What can hang from each mark
mesu: basune lavib nazu peka
zamutal: basune peka
vagu: basune nazu peka
sisoso: peka
lavib: soku vagu
soku: basune nazu peka
basune: gutis sisoso vagu
gutis: nazu peka
nazu: gutis sisoso soku vagu zamutal
peka: sisoso vagu

In the rows, zero is written as 128.
Known rows, with every way that one mark hangs from another
{mesu {nazu gutis}}: [161 145 155  99 140 146 109 124 140 147 135  85 113 143 103 175 158  85
 149 155 140 117 132 143 129 127 197 114 152 107  76 102 137 120 121 145
 122 135]
{peka sisoso {vagu basune}}: [105 148 144 158 119 148  93 119  60 127 119 102 140 122 122 136 145  92
 146 116 151 190 128  79 100 160  88  94  85 130 106 133 128 151 124 133
 124 130]
{peka vagu}: [131 135 123 128 141 116 107 132 106 125 124  98 143 128 172 137 186  97
 123 152 180 144 109 133  93 140 134 137  96 135  67  92 135 122 126 176
 130 125]
{nazu sisoso soku {vagu basune} zamutal}: [119 195 108 161  72 118 136 176  84 104 140 210 114  99 133  99  46 179
 135  94 116  65  84 132 111 166  73 151 158 124  94 112 181 180 131  76
 176  96]
{lavib {soku nazu {peka sisoso vagu}}}: [109 126 120 136  92  87  98 109 103 156 129 123 193 118 183 101 141  79
 148 129 148 162  95 101 104 142 159 221 110 161  96 179 107 106 103 212
  89 124]
{nazu sisoso {soku peka} vagu}: [114 165 105 122  82 127 126 157  97 140 156 182 121 105 146  68 108 174
 153 136 139  57  82 154  97 124  88 190 138 125  64 124 138 157 112 126
 162  88]
{zamutal {basune {vagu {nazu soku} {peka sisoso}}}}: [123 142 179 160 140 139 145  91 121 178 128 161 122  93 109 131 132 150
 158 110 106 132 113  97 154 121  48 144 187 152 133 167 110 102 113  93
  97 140]
{lavib {soku {basune {sisoso peka} vagu}}}: [101 103 122 106 137 123 180 132 171 149  91 154 180  84 114 116  91 115
  71 133 110  97 160 134 154 131 143 112 102 171 196 140  97 102 132 132
 111 110]
{basune gutis}: [149 121 141  96 166 117 108 157 168 139 117  75  95 159 132 145 177 115
  92 181 160 149 140 181 109  97 139 100 119 103  98 103 114 140 122 175
 166 147]
{sisoso {peka {vagu {basune gutis}}}}: [ 91 119 101  93 159 170 108 155 137 113 119 100 105 155 120 117 159 115
  77 142 139 160 169 134 125 113 124 118  69 132 150 119 123 139 129 150
 112 152]
{nazu soku}: [141 165 145 118 169 105 123 159 114 171 125 126 101 103 166  99 163 147
  72 147 155 114 146 136 108 107 129 127 157 127  69  91 131 140 116 139
 157 131]
{vagu {nazu sisoso} peka}: [148 152 115  93 105 125 150 105 112 184 120 144  96 121  90 147 124 146
 156 136 144  94  86 147 155  96 118 168 177 128  98 120 151 118  95 103
 168 122]
{mesu basune {lavib vagu} {nazu sisoso soku}}: [115 196 150 194  93  41 133 109  92  76 193 216 150 136 178 109  43 189
 139 101 126  83 160 146 126 201 124 151 107 143 117  88 171 144 130 112
 139  98]
{gutis {nazu sisoso {zamutal {peka vagu}}}}: [150 109  59 113  92 106 126 112 108  88 125  92 194 118 133 135  93 142
 173 138 182  97  68 114 133 109 228 218 145 135 104 121 170 131 117 115
 170  98]
{sisoso {peka {vagu basune {nazu gutis zamutal}}}}: [118 131 105 103 109 188 115 136 107 123 135 117 107 124  98 160 137 108
 106 106 109 135 146  88 149 125 159 157 123 138 149 127 162 112 118 112
  82 146]
{zamutal {basune {gutis {nazu soku} peka} sisoso}}: [124 112 140 142 183 110 129 124 198 112 138  81 166 128 138 108 142 171
 112 138 108 134 157 137 154 115 190 126 149  96 140 154  92 156 180 129
 134 119]
{lavib {vagu {basune gutis} nazu peka}}: [133 110 148 140 126 129 143 120 148 107 141 150  62 167 144 118  96 110
 146 126  94 143 145 149 131  99 109  95 135 140 156  93 124 128 113 136
 105 159]
{soku peka}: [139 119 127  82 151 105 122 145 131 174 138 117 113 128 153 123 154 136
 114 176 140 133  95 146  89 104 139 141 125 107  75 111 139 121 117 161
 162 119]
{mesu {lavib {soku basune nazu}}}: [127 154 137 149 131  46 145 148 137 125 117 191 202 112 189 112 129 125
 107 131 175 139 127 143  98 198 171 160  99 137 109 121 106 102 110 172
 173 127]
{basune {gutis nazu} {sisoso peka} vagu}: [142  48 115  89 149 149 135 121 197  96 134  70 153 128 114 147 163 134
  91 175 143 133 166 145 176  63 196 126 126 125 242 173 108 111 172 132
  74 112]
{mesu lavib peka}: [165 159 132 121 158  69 122 116  86 135 136 132 119 144 179 154 162 188
  60 148 174 132  96 168 101 121 104 139 138  96  78 121 180 115 125 127
 187 121]
{soku basune peka}: [117 106 112  82 143 131 131 158 136 160 137 142 143 114 137 110 136 129
 137 150 123 127 103 131  83 140 150 102  85 113  92  89 105 112 107 144
 161 129]
{mesu {basune sisoso {vagu peka}} lavib}: [142 141 133 162 110 108 179  99 124  91 120 194 111 141 165 138 110 193
  76 124 116 139 148 158 151 160  52 107 133 129 212 162 164  81 169  61
 140 114]
{gutis {peka {vagu {basune sisoso}}}}: [110 132 111 141 145 130 130 126 101 120 118 104 126 125 151 126 153 145
 100 103 111 129 148 130 129 162 113  85  93 112 133 126 143 144 182 125
 110 115]
{soku {nazu zamutal} {peka sisoso {vagu basune}}}: [123 118 102 162  70 112  78 132  65 120 165 132 165 114 158 133 127 111
 166  80 108 175  61  57  86 167 138 178 101 134 117 179 157 105 129 147
  70 139]
{sisoso {peka {vagu {nazu gutis zamutal}}}}: [142 122 100  92 115 169 107 126 114 137 136  76 118 124 103 168 169 111
 101 122 138 116 124  98 153  94 186 192 132 147 124 118 161  94 110 133
  79 151]
{peka sisoso {vagu nazu}}: [132 142 157 143 103 129  80  91  72 168 143  87 167 114 113 164 187  75
 166 115 182 166 112  83 129 138 114 154 109 143  90 139 130 129 111 165
  89 129]
{zamutal {basune gutis {vagu {peka sisoso}}}}: [124 103 163 143 153 152 134 104 169 123 101  90  96 147  92 152 134 144
 144 157 108 165 108 138 131 100  58 102 142 129 144 161  95 109 116 116
 141 161]
{basune gutis sisoso}: [150 109 143 118 142 118 115 141 171 130 122  59 116 150 116 153 155 112
  84 169 130 129 138 166 128  90 147  89 119 109 142 143 123 139 158 156
 145 138]
{lavib {vagu basune}}: [122 116 150 160 157  80 141 145 121 102 137 144 104 135 167 120  94 122
 132 148 125 137 133 123  76 144 111  57  81 139 107  53 137 144 132 150
 150 123]
{vagu {basune gutis} nazu peka}: [138 139 138  91 134 166 139 132 150 154 119 159  51 166 109 130 133 109
 123 129 107 164 154 157 157 108  90  97 168 109 154 137 122 133 115 113
 131 159]
{lavib soku {vagu {basune sisoso} nazu}}: [113 130 170 172 111  62 165 106 143 131 140 196 156 114 172 120  39  74
 124 121  88 123 163 123 145 150 133 112 126 168 161 122 129 143 143 168
  98  95]
{zamutal basune {peka {vagu {nazu gutis sisoso}}}}: [114 126 102 145 110 167 122  86 118 126 113 121 162 140  69 157 114 105
 202 113 119  87 108 106 128 130 130 177 122 144  82 145 113 113 103 122
 145 118]
{sisoso {peka {vagu {basune gutis} {nazu zamutal}}}}: [109 123 110  96 127 157 107 145 133 124 143 127 118 142 108 150 139 110
  90 110 121 147 149 122 155 121 136 156 102 138 164 135 152 128 128 137
  79 152]
{vagu basune {nazu gutis} {peka sisoso}}: [144 149 154 120 102 215 121  97  82 167 113 114  58 137  56 150 131 105
 154 107  92 171 149  82 162 107 109  99 188 112 149 156 125 120  93  63
 131 160]
{zamutal {basune {vagu peka}}}: [130 117 146 136 174 127 167 116 161 130  99 147 110 124 134 142 129 156
 137 159 120 127  91 142 116 130  71 116 147 136 116 123 118  92 127 112
 155 136]
{peka sisoso {vagu basune nazu}}: [111 156 158 156 104 147  89 101  60 151 142 138 150 113 110 154 158  71
 171  95 149 189 136  71 131 171  82 113  98 136 123 148 129 143 123 140
  88 122]
{peka sisoso}: [141 139 157 122 152 102 101 125  92 175 113  53 128 117  90 149 167 123
 124 154 177 155 108 105 111 106 112 103 120 119  83 118 132 144 111 134
 170 140]
{lavib soku {vagu basune {peka sisoso}}}: [104 136 163 161 118  98 161 101 105 120  98 130 101 134 152  82  32 113
 118 130 100 158 137 107 125 108  98 120 140 172 138 109 124 143  89 129
 153 157]

Rows
[123 143 140 157 104 135 124 111 100 134 145 170 158 116 147 151 144  69
 146 102 125 143 143 101 134 180 110 106 106 132 141 147 142 133 161 142
  77 101]
{peka {vagu {basune sisoso} nazu}}
[ 81 135  81 108 113 181 107 162 114 121 130 111 135 105 102  78 120 158
 106 110 119  86 161 120 134 107 151 150  73 155 132 117  98 139  93 126
 128 143]
{nazu {sisoso {peka vagu}} {soku {basune gutis}}}
[128 126 147 119 144 136 129 125 154 153 141 133 100 143 101 155 146 129
 101 109  83 141 179 155 171 138  94  62 132  92 189 160 123 156 179 122
  99 112]
{vagu {basune {gutis peka} sisoso} nazu}
[113 176 141 118 123  55 154 127 138 131 132 216 140 150 206 103  79 166
  63 150 134 163 158 173 115 180 107 168 117 121 131 136 146 122 120 147
 193 102]
{mesu basune {lavib {soku peka}}}
[159 121 155 112 125 167 137 121 157 153 130 156  51 120 153 121 167 141
 103 139 109 116 160 171 171  74  79 143 205 142 170 157 109  98 110 125
  69 151]
{basune gutis {vagu {nazu soku} peka}}
[113 195 139 137 129  91 141 118 116 135 170 180 165 133 124 108  99 184
  50  90 125  96 204 136 178 165 131 157 130 128 180 150 172 128 162  79
 102 128]
{mesu {basune {sisoso peka}} lavib {nazu soku}}
[135 173 122 118 123 140 150 152 112 134 119 154  83 126 158  55 147 155
 116 124 169  81 113 158 118  96  85 170 185 138  77  94 131 136 105 103
 147 150]
{nazu soku {vagu peka}}
[153 101  77  97  93 116 120 140 167  63 126  97 159 166 100 127  97 140
 173 154 183  92  80 173 135  89 184 197 146 110 131 129 138 154 122 122
 173 113]
{basune {gutis {nazu sisoso vagu {zamutal peka}}}}
[132 113 119 151 127  38 161 118 148 113 111 134 131 139 208  74  88 111
 128 138 136 109 104 139 106 105 171 187 138 186 108  93 114  91  98 188
 115 153]
{lavib {soku nazu} {vagu peka}}
[115 130 147 115 171 142 101 145 125 137 111  75  75 150  86 133 147 153
  92 129 109 180 165 144 128 123  80  47 109  86 145 135 113 171 146 119
 156 145]
{vagu {basune {gutis {peka sisoso}}}}
[124 150 109 102 127 132 113 139 101 165 155 121 135  96 138 122 157 136
  76 104 146 102 133 101 156 100 155 218 140 162 111 117 168 112 111 136
  69 146]
{sisoso {peka {vagu {nazu soku zamutal}}}}
[122 134 145 113 133 182 118 131 118 139  96  84  53 163  82 118 118 131
 113 135 109 189 142 127 134  86  73  77 147 106 151 154 121 148 107  90
 166 181]
{vagu {basune gutis} {peka sisoso}}
[136 119 104 121 102 119 132 129 112  86 124 129 184 135  92 113  86 122
 179 110 182 136  93  99 129 130 155 165 151 117 145 133 150 159 130  74
 152 114]
{gutis {nazu {vagu basune} {zamutal {peka sisoso}}}}
[108 123  78 122 132 130 123 115  99  85 126 123 161 116 157 116 134 169
 173 128 159 144 126 121 134 171 187 139 102  99 123 115 138 162 155 125
 147  72]
{gutis {nazu sisoso} {peka {vagu basune}}}
[117 115  88 117  60 139 116 126  99 133 166 172 183  91 127 147  97 117
 191  98 108 100  64 101 117 171 167 178  89 138 100 122 146 107 102 144
 107 107]
{soku basune {peka {vagu {nazu sisoso zamutal}}}}
[121 119 134 121 164 141 129 148 152 126 114 100  89 149 111 135 131 153
  75 127  84 147 172 163 141 130 106  40 116  87 175 147 124 163 185 117
 140 127]
{vagu {basune {gutis peka} sisoso}}
[121  99 121 129 169 123 140 117 191 128 103  80 151 167  67 133 106 123
 118 143 108 102 127 157 130  90 112 112 122 122 130 161 100 134 147 124
 168 148]
{zamutal {basune gutis sisoso} peka}
[122 102 128 130 184 114 162 112 161 140  92 147 142 129 103 139 120 146
 133 145 128 100 113 138 112 126  67 113 123 143 118 129 107 104 128 113
 153 122]
{zamutal {basune vagu} peka}
[148 136 139 156 100 144 102 110 127 113 142 113 146 124 136 190 145  87
 169 115 120 131  91  95 126 156 175 173 138 133  79 123 148  99 122 152
 103 133]
{peka {vagu {nazu gutis {zamutal basune}}}}
[112 140 172 152 130  58 159 117 143 134 136 209 136 123 183 114  58  79
 132 135 113 139 163 132 119 158 125 121 121 164 132  85 120 145 115 184
 115 105]
{lavib soku {vagu basune nazu}}
[156  89 115 117 105 173 145 124 139 132 111 150 131 100  81 175 119 110
 156 101  92  85 123 115 144 128 141 107 143 146 169 119 117  73 106  90
  95 131]
{soku {basune {vagu {nazu gutis {zamutal peka}}}}}
[108 156 133 146 129 151 131 167 135 104 134 155  93 137 140  69 134 158
  88  97  99  95 177 167 137 139  62  87 138 106 154 144 112 178 177 106
 109 121]
{nazu soku {vagu {basune {gutis peka} sisoso}}}
[121 147 134 155 101 140 117 119  99 152 152 157 185  84 154 112 161  88
 147  81 130 103 151  94 142 158 152 136 114 158 121 131 114 114 132 146
  60 118]
{peka {vagu {nazu {soku {basune sisoso}}}}}
[128 104 102 145 133  88 132 153 138 132 130 135 197 104 120 130 162 102
 154 103 142 104 108 101  99 171 175  83  75 136 140 120  94  94 157 143
 109 124]
{soku {basune sisoso} nazu}
[147 149 153 116 134 176 121 134 118 157 130 158  79 133 105 168 148  87
 141 128 108 153 165 110 131 150 132  75 150 100 127 117 127 130 124 122
 132 117]
{vagu basune {nazu gutis}}
[133 123  70 112  79 179 106 136  98  99 119  44 101 115  78 174 106 154
 107 135 112  81  82 101 135  87 193 191 122 137 111 121 183 114 104 100
 152 132]
{nazu gutis {sisoso {peka vagu}} zamutal}
[115 143 129 125 107 145 114 142  97 118 164 176 160 112 155  54 125 131
 178 121 162 157 131  93 116 141 146 164 152 104 121 145 114 169 125 113
 119  96]
{gutis {nazu {soku {peka sisoso}} {vagu basune}}}
[120  96 155 131 196 116 133 129 197 117 109 107 103 142 128 156 161 174
 113 158 103 136 133 177 124 138  76  82 108 107 134 135  93 125 159 148
 133 127]
{zamutal {basune {gutis peka} vagu}}
[124  91 127 152 163 117 170 100 160 133  98 135 168 117  92 146 103 143
 131 131 102  85 112 128 131 118  73 101 127 147 153 160 113 101 158  97
 133 109]
{zamutal {basune sisoso vagu} peka}
[125  93 152 172 139 103 130 138 154  81 145 109 105 152 152 126  84 109
 115 143  90 140 156 144 105 119 125  43  80 131 162 101 125 150 158 152
 120 133]
{lavib {vagu {basune gutis sisoso}}}
[106 118 116 120 117 168 100 157 129 128 154 142 127 115 182  67 150 115
 116 122 103 133 152 132 100 126 157 138  97 136  98 121  89 120  97 170
  96 152]
{nazu {soku {basune gutis} {peka vagu}}}
[129  98 111 124 154 127 153 127 143 117 132 129 177  65 161  85 158 184
 120 109 123  99 170 116 161 135 202 106 148 119 182 127  98 124 172  97
  85  93]
{gutis {nazu {soku {basune sisoso vagu}}} peka}
[159 125 121 130  86 174 141 119 119 143 125 139 108 125  64 177  77  97
 118  84  57  95 138  96 165 114 143 107 185 120 177 168 165 117 142  61
 114 125]
{vagu {basune sisoso} {nazu gutis {zamutal peka}}}
[113 159 132 130 109 163 139 133  91 123 105 140  96 153  86  97 118 126
 161 113 156 144 100 124 116 133  35 105 138 120 122 123 131 149 117  76
 159 148]
{nazu {vagu basune {peka sisoso}}}
[117 115  98 113 165 124 124 121 117  91 127 112 157 128 182 108 175 145
 146 127 168 173 148 119 127 164 199 127 111  98 128 107 128 148 163 139
 118  97]
{gutis nazu {peka {vagu basune}}}
[151  95  92 116 130 125 150 139 140 107 125 155 181  76 155  91 100 149
 129 110 141  95 126 102 141 110 209 164 176 145 159 113 126 106 113  85
 114 121]
{gutis {nazu {soku {basune vagu}} {zamutal peka}}}
[132  76 144 163 137 102 133 129 168  57 154 106 142 152 165 118  88 102
 144 153 115 156 157 127 112 119 188  71  92 121 173 105 115 151 162 155
 116 115]
{lavib {vagu {basune {gutis nazu} sisoso}}}
[132 117  93 145  78 187 117 143 105  93 109 105 136 143  75 107 168  94
 215  85 150 113  85  88 104 143 144 118 110 139 123 123  70  83  96 101
 108 170]
{soku basune {nazu gutis {vagu {peka sisoso}}}}
[132 134 102 141 106  77 140 134 159  71 144 150 214 123 118 145  84 155
 218 151 186  97  33 125 110 165 188 195 135 111  86 107 154 159 140 112
 195  76]
{gutis {nazu sisoso vagu {zamutal basune}}}
[129 155  82 163  74  74 124 172 109  87 140 203 153 125 126 135  93 143
 190  98 153  86  44 125  87 197 103 151 106 124 111 120 161 139 149 115
 146  95]
{soku {nazu sisoso {vagu basune} zamutal}}
[127 122 146 131 142 139 127 153 157 118 119 120  98 148 114 140 121 108
  90 146 100 157 165 150 126 132 110  39 111  98 168 146 124 155 165 129
 149 125]
{vagu {basune gutis sisoso}}
[151 126 140 113 152 165  97 123  97 155  99   4  76 127  73 161 186 153
 110 140 123 140 138 111 133  90 149  92 141  97  97 120 122 130 121 110
 156 146]
{nazu {gutis {peka sisoso}}}
[124  92 162 140 151 145 118  83 162 154 115 109 147 143  43 169 130 118
 168 124 112 134 131 123 155 105  47 124 131 141 159 188  82 115 114 120
 107 142]
{zamutal {basune gutis {vagu nazu}} {peka sisoso}}
[130 167 164 123 144 140 112 158 141 165 150 189  79 127 140 111 141 110
 101 113 106 151 197 141 142 133  93  95 158 111 139 135 113 161 126 141
 107 130]
{vagu {basune gutis} {nazu soku}}
[112 129 141 134 177 112 126 104 121 171  94  73 163 138  48 132 115 134
 146 131 147 129  97  98 111 101  85 123 120 135  80 136 109 135 103 103
 189 150]
{zamutal basune {peka sisoso}}
[147 119 127 110 131 114  96 127 148 120 139  69 110 149 149 165 179 136
 101 119 129 135 124 169 152 119 146 155 131 110 115 127 145 131 146 170
  90 147]
{basune {gutis {peka {vagu {nazu zamutal}}}}}
[156  94 135 101 143 158 145 131 170 115  99 103  52 152 145 140 162 140
  99 173 124 141 130 190 141  74  85 104 158 126 161 138 113 100 118 135
 122 157]
{basune gutis {vagu peka}}
[172 135 134  90 118 180 137 106 124 172 113 102  60 143  99 153 170 112
 138 142 125 121 123 131 158  76 157 147 200 118 105 119 134  89  90 106
 135 156]
{vagu {nazu gutis} peka}
[121 105 146 126 133  54 151 122 151 132 139 140 134 127 214  89  65 110
 110 177 116 123 114 151  90 103 165 166 116 163  87  90 125 122  98 209
 138 115]
{lavib {soku peka} vagu}
